Known rows, with every way that one mark hangs from another
bupuvor(kegaf nifi(beved dobol seka zunun)): .40  .57  .23  .23  -.15  .15  .41  -.22  .08  .04  .51  .52  -.40  -.23  .53  .19  -.25  -.23
dobol(nifi(beved kegaf zunun)): -.05  .18  .09  .11  .07  -.21  .06  -.05  -.10  .10  .45  .07  -.25  .07  .20  .21  .00  -.24
nifi(beved dobol kegaf zunun): -.09  .41  .24  -.04  .11  -.16  .26  .02  .02  .06  .43  -.13  -.55  .01  .53  .13  -.33  -.24
mibo(nifi(seka)): .10  .42  -.09  .06  -.18  .53  .15  -.09  -.01  .15  -.15  .69  -.27  -.17  .05  .34  -.38  -.17
dobol(nifi(zunun)): .21  .23  -.14  .21  .03  .12  .09  .04  -.06  .11  .33  .44  -.01  .25  -.06  .38  -.17  -.23
nifi(beved kegaf zunun): -.01  .28  .11  -.06  .02  -.12  .24  .06  .04  .07  .33  .07  -.47  -.01  .32  .16  -.17  -.19
nuto(nifi(beved kegaf(bupuvor))): .08  -.15  .14  -.34  .11  -.07  .03  -.09  -.01  .01  .41  .04  -.28  .13  .37  -.01  -.15  -.20
kegaf(bupuvor nifi(beved dobol seka zunun)): .47  .38  .16  -.15  -.04  .28  .40  -.04  .17  .02  .71  .34  -.31  .29  .63  .30  -.42  -.29
kegaf(bupuvor(nifi)): .31  -.05  -.14  .16  -.07  .20  .27  -.40  .00  .04  .26  .32  -.23  .26  .00  .30  -.47  -.13
nuto(nifi(beved dobol kegaf seka zunun)): .11  .50  .26  -.23  -.10  .04  .19  .39  .06  .01  .56  .13  -.50  -.25  .65  .02  -.45  -.25
dobol(nifi(beved seka)): .21  .28  .15  .06  .04  .10  .04  .12  -.05  .23  .20  .70  -.01  -.14  .09  .30  .01  -.31
mibo(nifi): -.04  .28  -.13  .06  .04  .36  .06  -.30  -.04  .13  -.12  .39  -.18  .10  -.02  .32  -.20  -.14
mibo(nifi(dobol)): -.11  .42  -.01  .08  .12  .31  .10  -.38  -.04  .11  -.02  .19  -.29  .13  .19  .30  -.33  -.19
nuto(nifi(dobol kegaf zunun)): .00  .36  .04  -.11  -.02  .07  .15  .15  -.01  -.01  .51  -.14  -.42  .07  .42  .07  -.44  -.20
nifi(seka): .27  .40  .01  .02  -.17  .38  .24  .19  .02  .21  .00  .68  -.21  -.18  .05  .34  -.35  -.22
digubiv(nifi): .08  .19  -.17  .01  .06  .38  .02  -.08  -.09  .08  .21  .40  -.04  .07  -.12  .27  -.08  -.23
kegaf(bupuvor nifi(seka)): .47  .13  -.04  -.08  -.18  .50  .32  -.17  .07  .13  .32  .53  -.11  .23  .20  .39  -.24  -.22
nuto(nifi(dobol seka zunun)): .35  .57  .02  -.13  -.16  .39  .20  .46  .08  .03  .45  .50  -.28  -.08  .39  .19  -.65  -.24
dobol(nifi(beved kegaf(bupuvor) seka zunun)): .25  .05  .14  .05  -.15  .01  .20  -.03  -.09  .03  .54  .42  -.40  .02  .34  .19  -.39  -.24
mibo(nifi(dobol zunun)): .00  .49  -.06  .10  .03  .30  .19  -.22  .02  .01  .15  .23  -.39  .23  .26  .31  -.50  -.17
nuto(nifi(beved kegaf seka zunun)): .17  .33  .13  -.24  -.18  .07  .16  .45  .07  .04  .46  .33  -.40  -.29  .46  .05  -.35  -.21
mibo(nifi(seka zunun)): .19  .50  -.16  .09  -.28  .52  .25  .05  .04  .07  .03  .73  -.37  -.08  .14  .36  -.58  -.14

Rows
.21  .33  .28  -.12  -.12  .08  .38  .05  .02  -.02  .55  .19  -.72  .00  .65  .10  -.73  -.24 : nifi(beved dobol kegaf(bupuvor) seka zunun)
.28  .10  -.02  .15  -.29  .21  .24  -.06  -.12  .03  .46  .40  -.39  .09  .18  .25  -.56  -.21 : dobol(nifi(kegaf(bupuvor) seka zunun))
.31  .37  .07  .09  -.06  .08  .13  .28  .00  .13  .39  .72  -.11  -.07  .18  .32  -.20  -.29 : dobol(nifi(beved seka zunun))
.34  .48  .11  -.08  -.13  .17  .30  .39  .12  .11  .28  .70  -.33  -.15  .27  .27  -.38  -.24 : nifi(beved seka zunun)
.44  .35  .13  .08  -.13  .18  .44  -.05  .10  -.06  .61  .43  -.52  .06  .50  .22  -.83  -.21 : kegaf(bupuvor(nifi(beved dobol seka zunun)))
.10  .66  .14  -.02  -.05  .28  .23  .06  .06  .04  .23  .51  -.48  -.10  .50  .25  -.54  -.22 : mibo(nifi(beved dobol seka zunun))
.43  .05  -.22  .18  -.14  .22  .37  -.22  .06  -.05  .45  .34  -.32  .33  .07  .30  -.66  -.11 : kegaf(bupuvor(nifi(zunun)))
-.03  .20  -.08  .22  -.04  -.03  .10  -.09  -.15  .12  .35  .06  -.24  .11  .04  .27  -.17  -.21 : dobol(nifi(kegaf zunun))
.32  .57  .19  -.24  -.01  .16  .16  .50  .14  .02  .54  .50  -.31  -.12  .55  .12  -.47  -.28 : nuto(nifi(beved dobol seka zunun))
.14  .48  .18  -.06  .17  -.02  .23  .11  .10  .07  .40  .22  -.34  .16  .43  .22  -.33  -.26 : nifi(beved dobol zunun)
.46  .41  .13  -.04  -.15  .29  .34  -.13  .15  .14  .48  .60  -.10  .00  .47  .30  .29  -.27 : bupuvor(kegaf(nifi(beved seka zunun)))
.48  .39  .01  -.03  -.18  .47  .43  -.09  .12  .02  .61  .35  -.31  .34  .48  .38  -.58  -.25 : kegaf(bupuvor nifi(dobol seka zunun))
.40  .32  .00  .31  -.30  .36  .33  -.35  -.02  .14  .13  .70  -.19  -.29  .09  .28  -.13  -.17 : bupuvor(kegaf nifi(seka))
.25  .14  .03  -.07  .13  .30  .26  -.43  .05  .09  .46  .03  -.12  .53  .34  .34  -.17  -.25 : kegaf(bupuvor nifi(dobol))
.05  .26  -.15  .26  -.18  .05  .34  -.16  -.02  .04  .35  -.02  -.47  -.02  .14  .24  -.50  -.10 : bupuvor(nifi(kegaf zunun))
.33  .21  .13  -.15  .19  .11  .31  -.23  .16  -.01  .72  .07  -.23  .56  .57  .28  -.20  -.27 : kegaf(bupuvor nifi(beved dobol zunun))
-.01  .58  .20  -.05  .03  .29  .15  -.11  .02  .13  .05  .49  -.39  -.19  .42  .24  -.36  -.24 : mibo(nifi(beved dobol seka))
.17  .31  .08  .31  .03  .19  .28  -.62  -.05  .10  .28  .19  -.21  .01  .22  .23  -.08  -.19 : bupuvor(kegaf nifi(dobol))
.20  .37  -.04  -.12  -.33  .27  .20  .44  .01  .04  .38  .34  -.39  -.24  .29  .12  -.48  -.18 : nuto(nifi(kegaf seka zunun))
